Each row comes from the steps of one path. Every step used is in the known rows, and no mark comes twice. Write the path behind each row, first mark first.
In the rows, 128 means zero.
Known rows:
damuz revita kazuz: [102 127 104 128 113  84 125 128  93 102 133 171 163 111 109 171 126 129
 121 149 151  95 126 134 137 123 109 134 115 101 123 149 143]
kega revita: [ 98 148 130 150 151 109 127 132 124  91 106 152 134 134 105 113 128 127
 119 154 151 141 127 148 127 126 119 128 163 125 153 169 129]
patu revita: [ 95 141 118 140 131 128 126 137 111  88 137 149 119 124 139 152 123 132
 141 159 147 137 119 145 152 102 144 151 147 105 154 131 158]
kazuz meti patu: [133  87 146 154 115 112 111 153 131 157 138 170 159 114 182 149 151  92
 146 165 135 131 121 173  90 145  88  84 153 108 127 124 143]
norop pepete kivu revita kazuz: [ 84 122 158 104 141  12 184 167 141 152 122 122 155 108  71 175 109 136
  93 126 181  66 127 112  42 137 103 123 158 151 146 194 150]
kazuz meti norop: [127 107 105 150 104 122 126 149 111 120 137 159 137 142 175 126 162 118
 145 162 169 107 111 153 111 133  88 131 125 121 131 149 117]
pepete kivu: [128 123 119 160 118  85 142 149  89 113 123 128 134 140 126 126 145 134
 104 115 144 105 123 141 115 113 118 115 155 159 140 154 119]
vikuv kega: [131 109 137 163 136 138 118 127 114 110 111 119 132 143 135 133 153 128
 105 110 140 139 141 160 116 134 120 107 154 146 129 123 128]
pubi revita kazuz meti: [ 77 108 137 148 126  87 117 152 122 121 124 181 152 102 128 157 117  87
 128 147 163  92  98 129  95 171 110  95 119 105 138 178 148]
damuz revita kega: [141 116  86 176 121  90 128 135  85  90 157 130 152 129 112 153 149 144
 122 146 165 141 130 174 127 120  96 123 114 121 121 110 131]
damuz revita kega vikuv: [136 105 101 159 162  79 152 122 108  78 121 137 142 123 122 135 149 127
  94 122 179 150 119 162 113  98  67 138 107 135 146 110 135]
damuz revita: [133 141  90 170 115  99 114 119 108  99 154 157 134 125 132 139 132 132
 139 152 160 119 132 153 134  89 107 114 124 110 109 145 142]
kega vikuv: [114 121 129 132 168  89 143 112 126 108 104 136 128 128 148 115 142 119
 104 110 149 137 114 133 125  94 100 131 145 152 163 153 136]
kivu pepete: [106 159 113 138 123  91 158 129 145 136 156 113 134 125 138 130 135 144
 141 129 138 128 134 122 114 143 110 131 127 149 115 162 144]
patu revita kazuz meti norop pepete: [ 52  99 135  88 122  94 152 178 162 114 108 161 153 111 132 187 121 125
 119 194 189  72  85 125  99 135  79 178 105  80 147 159 154]
kazuz meti norop pepete kivu: [115  89 123 150 110  63 156 182 145 136 108 132 138 144 145 131 155 126
 113 150 188  68  98 142  63 116  58 128 128 144 119 170 112]
meti patu revita damuz: [144 141 142 135 131 112 131 148  91 126 138 159 136 133 101 186 144 131
 155 206 132 155 131 177 138 110 128 120 145 124 161 108 162]
damuz revita kazuz meti patu: [113  83 139 130  97  90 118 155 118 139 135 201 186  89 150 193 135  94
 132 180 149  94 120 162  92 140  76  95 123  73 117 126 154]
pubi revita damuz: [137 157 110 181 140  78 119 123  86 117 141 144 120 147  70 130 131 123
 144 168 158 137 125 152 121 134 130  80 124 162 139 167 138]
meti patu revita kazuz: [ 96 112 152  96 134  97 133 158 105 108 109 182 171 105 110 201 133 121
 120 176 132 116 127 147 124 126 121 142 153  91 164 126 169]
norop pepete kivu: [108 110 127 145 135  49 147 157 142 138 107 113 142 135 107 134 134 141
  97 126 167  95 112 131  85 109  97 111 152 159 123 169 127]
patu meti norop pepete: [107  97  98 126 136  84 131 153 160 119 125 141 122 137 165 124 140 131
 160 166 182 117 110 118  82 120  78 144 116 129 112 170 141]
pubi revita: [122 144 110 178 143  77 111 125 110  90 129 153 124 132 106 122 134 110
 138 143 169 119 127 148 105 119 121  89 138 138 129 177 145]
meti patu revita kega: [138 106 133 143 137 100 136 164  99  98 133 146 160 122 114 179 157 134
 128 174 148 165 131 185 111 131 110 137 150 111 166  87 159]
kazuz meti: [110 100 129 156 118 129 117 145 126 139 150 152 133 116 184 134 133 111
 139 145 140 126 103 153 119 148 115 108 137 111 130 139 128]
meti norop vikuv kega revita: [137 124 167 161 165 122 128 161  97  42  48 159 170 154  92  97 147 149
  97 134 174 142 149 147  90  95  78 137 150 129 167 141 102]
patu meti: [116 111 109 140 131 125 113 138 120 124 149 155 110 121 193 127 123 117
 167 141 131 151 113 130 118 140 129 127 134 122 126 141 149]
kazuz meti patu revita: [111 104 152 144 122 135 119 165 135 126 137 181 141 104 184 178 130  93
 157 192 144 138 111 177 107 126 109 110 148  72 145 108 166]
damuz revita kazuz meti: [ 89 100 116 135  99 108 123 148 112 124 146 183 159  95 154 181 120 112
 132 164 152  87 106 143 125 144  97 122 102  79 118 142 147]
kivu pepete norop vikuv kega revita: [126 147 162 144 180 100 144 181 123  80  76 137 178 147  77 104 104 161
  71 113 158 153 143 137  42 118  78 163 140 109 145 134 137]
norop meti: [108 107 121 144 110  87 119 134 133 129 139 156 116 146 156 131 130 123
 153 136 160 147 104 121 115 122 135 129 135 142 151 152 111]
pepete kivu revita: [135 146 136 152 130  64 163 147  96 125 152 125 120 129 117 139 127 128
 124 121 169 103 144 139  71 109 128 111 173 152 143 168 140]

Which path is each row?
[ 76 109 121 103 107 129 144 170 103  95 119 181 146 117 153 178 135 121
 132 186 162  85 100 135 127 137 102 186 109  83 163 142 147]	patu revita kazuz meti norop
[135 110  90 137 122 121 122 143 104  99 137 165 116 145 185 116 153 127
 170 154 159 129 125 133 107 122  99 152 116 135 126 149 134]	patu meti norop
[128 122 136 134 189  59 179 133 118 112 141 117 133 120 115 131 142 121
 103 115 182 156 131 149  72 122  95 135 148 160 185 140 147]	kivu revita kega vikuv
[ 85 103 167 108 141 101 140 188 100  80  60 204 196 118 116 131 120 136
 104 162 172 101 108 117  88 135  66 164 128  92 184 166 115]	kega revita kazuz meti norop vikuv
[ 76  78 216 127 161 136 129 182 117  95  51 181 194  98 123 145 104 116
  76 122 142 133 115 131  79 157  92 126 149  90 174 127 123]	norop vikuv kega revita kazuz meti
[140 163 129 144 132  85 156 128  87 157 178 133 114 141  86 152 122 143
 157 167 154 144 135 150 112 135 143 107 150 157 154 153 150]	kivu revita damuz
[127 115 109 144 127  43 156 163 126 114  97 117 147 160  95 123 160 151
  98 141 188  73 121 134  71  94  72 137 134 170 126 178 112]	meti norop pepete kivu
[ 87  72 136 109 110  45 167 191 132 143  93 143 171 129 121 160 146 130
  89 149 178  40  93 118  61 143  57 146 119 141 137 176 116]	revita kazuz meti norop pepete kivu
[161  95 139 146 152 110 101 165  74  92  86 146 177 152 112 124 130 171
  73 103 140 146 133 158  69  91  96 135 145 113 146  97 130]	pepete norop vikuv kega
[ 71  91 174 112 130  34 182 186 160 174 134 139 149  95 116 183 100 115
 103 140 184  60 100 116  28 153  91 111 147 121 141 184 150]	norop pepete kivu revita kazuz meti
[117  69 161 133 170 111 158 170 138 107 109 158 148  99 173 172 152  85
 112 161 156 165 101 179  86 125  69 138 130 101 186  77 156]	kazuz meti patu revita kega vikuv
[104  74 159 111 111  97 124 165 122 162 124 184 186  99 159 185 144 101
 123 157 127 105 118 153  96 170  95 101 147 103 143 132 140]	revita kazuz meti patu
[ 58 104 146 105 117 139 138 167 118 118 128 175 142  92 162 189 104 115
 129 169 142 102  90 132 136 152 130 159 122  72 161 130 164]	patu revita kazuz meti
[119  95 106 136 127  63 151 174 136 119 108 132 120 145 154 123 146 132
 135 147 182  98 111 116  59 106  73 144 120 153 114 172 128]	patu meti norop pepete kivu
[108 126 152 165 167 142 120 131 130  77  87 131 136 142  98 115 139 109
 100 129 150 148 141 163 111 139 114 115 169 137 144 141 126]	vikuv kega revita
[ 69  89 180 134 151 149 133 156 134 109  79 157 161 110 118 154 124  90
  89 134 141 118 113 149  92 189 103 128 146 108 152 135 134]	vikuv kega revita kazuz meti
[ 87  94 156 130 140 141 136 161 118  84  65 160 167 135 116 142 156  98
  92 153 164  98 126 149  83 176  76 151 138 118 152 147 112]	vikuv kega revita kazuz meti norop
[129 102  97 130 112  66 112 153 109 127 140 164 127 174 133 126 130 138
 123 139 163 141 104 131  83 111 119 164 133 124 147 139 111]	pepete norop meti
[ 80  94 156  99 123 117 139 192  86  81  89 206 177 103 158 170 110 144
 127 174 169 101  94 121 111 107  93 183 108  65 181 131 140]	patu revita kazuz meti norop vikuv
[113  74 155 125 167  65 157 163 141  94  99 160 131 134 149 166 148  97
 126 150 177 188 103 147  76  99  89 161 134 129 202  87 140]	norop meti patu revita kega vikuv
[ 85  93 178 111 140 100 129 168 137 134  92 195 190 100 126 167 135  89
 113 178 134 115 118 155  85 174  82 114 167  89 162 149 145]	kega revita kazuz meti patu
[122  96 181 167 154 144 125 179 113  65  53 170 166 135 139 104 137 122
 103 144 174 136 128 155  72 117  65 128 138 102 159 130 102]	kazuz meti norop vikuv kega revita
[118 102 156 134 195   4 210 161 149 132 112  88 137 122  84 142 137 130
  68 103 210 118 116 134  21 107  68 127 147 179 171 153 137]	norop pepete kivu revita kega vikuv
[117 131 124 112 117  63 151 180 151 126 148 172 131 153 132 166 117 122
 151 179 165 149 120 133  50 109  95 185 122  90 140 124 159]	kivu pepete norop meti patu revita
[105 125 141  99 135   4 193 166 121 129 112 130 163 137  62 165 137 145
  98 142 212  41 127 111  33 121  78 147 148 157 152 206 133]	meti norop pepete kivu revita kazuz
[141  74 163 163 134 142 119 170  97  96  85 160 165 136 172 119 152 135
 117 126 163 125 126 156  80 109  73 114 126 118 149 110 108]	kazuz meti norop vikuv kega
[117 109 143 148 121  46 179 180 152 149 137 129 127 133 138 137 136 120
 131 157 218  66 114 139  21 114  66 117 142 139 128 184 128]	kazuz meti norop pepete kivu revita
[114  61 177 122 129 124 128 182  88 102  66 174 195 124 148 153 144 138
  93 120 159 102 118 138  77 138  71 133 116 110 164 119 114]	revita kazuz meti norop vikuv kega
[116 117 189 163 175 133 121 158 108  65  59 153 166 126  98 113 121 140
  86 116 151 165 138 147  94 108 102 113 166 117 166 130 117]	norop vikuv kega revita
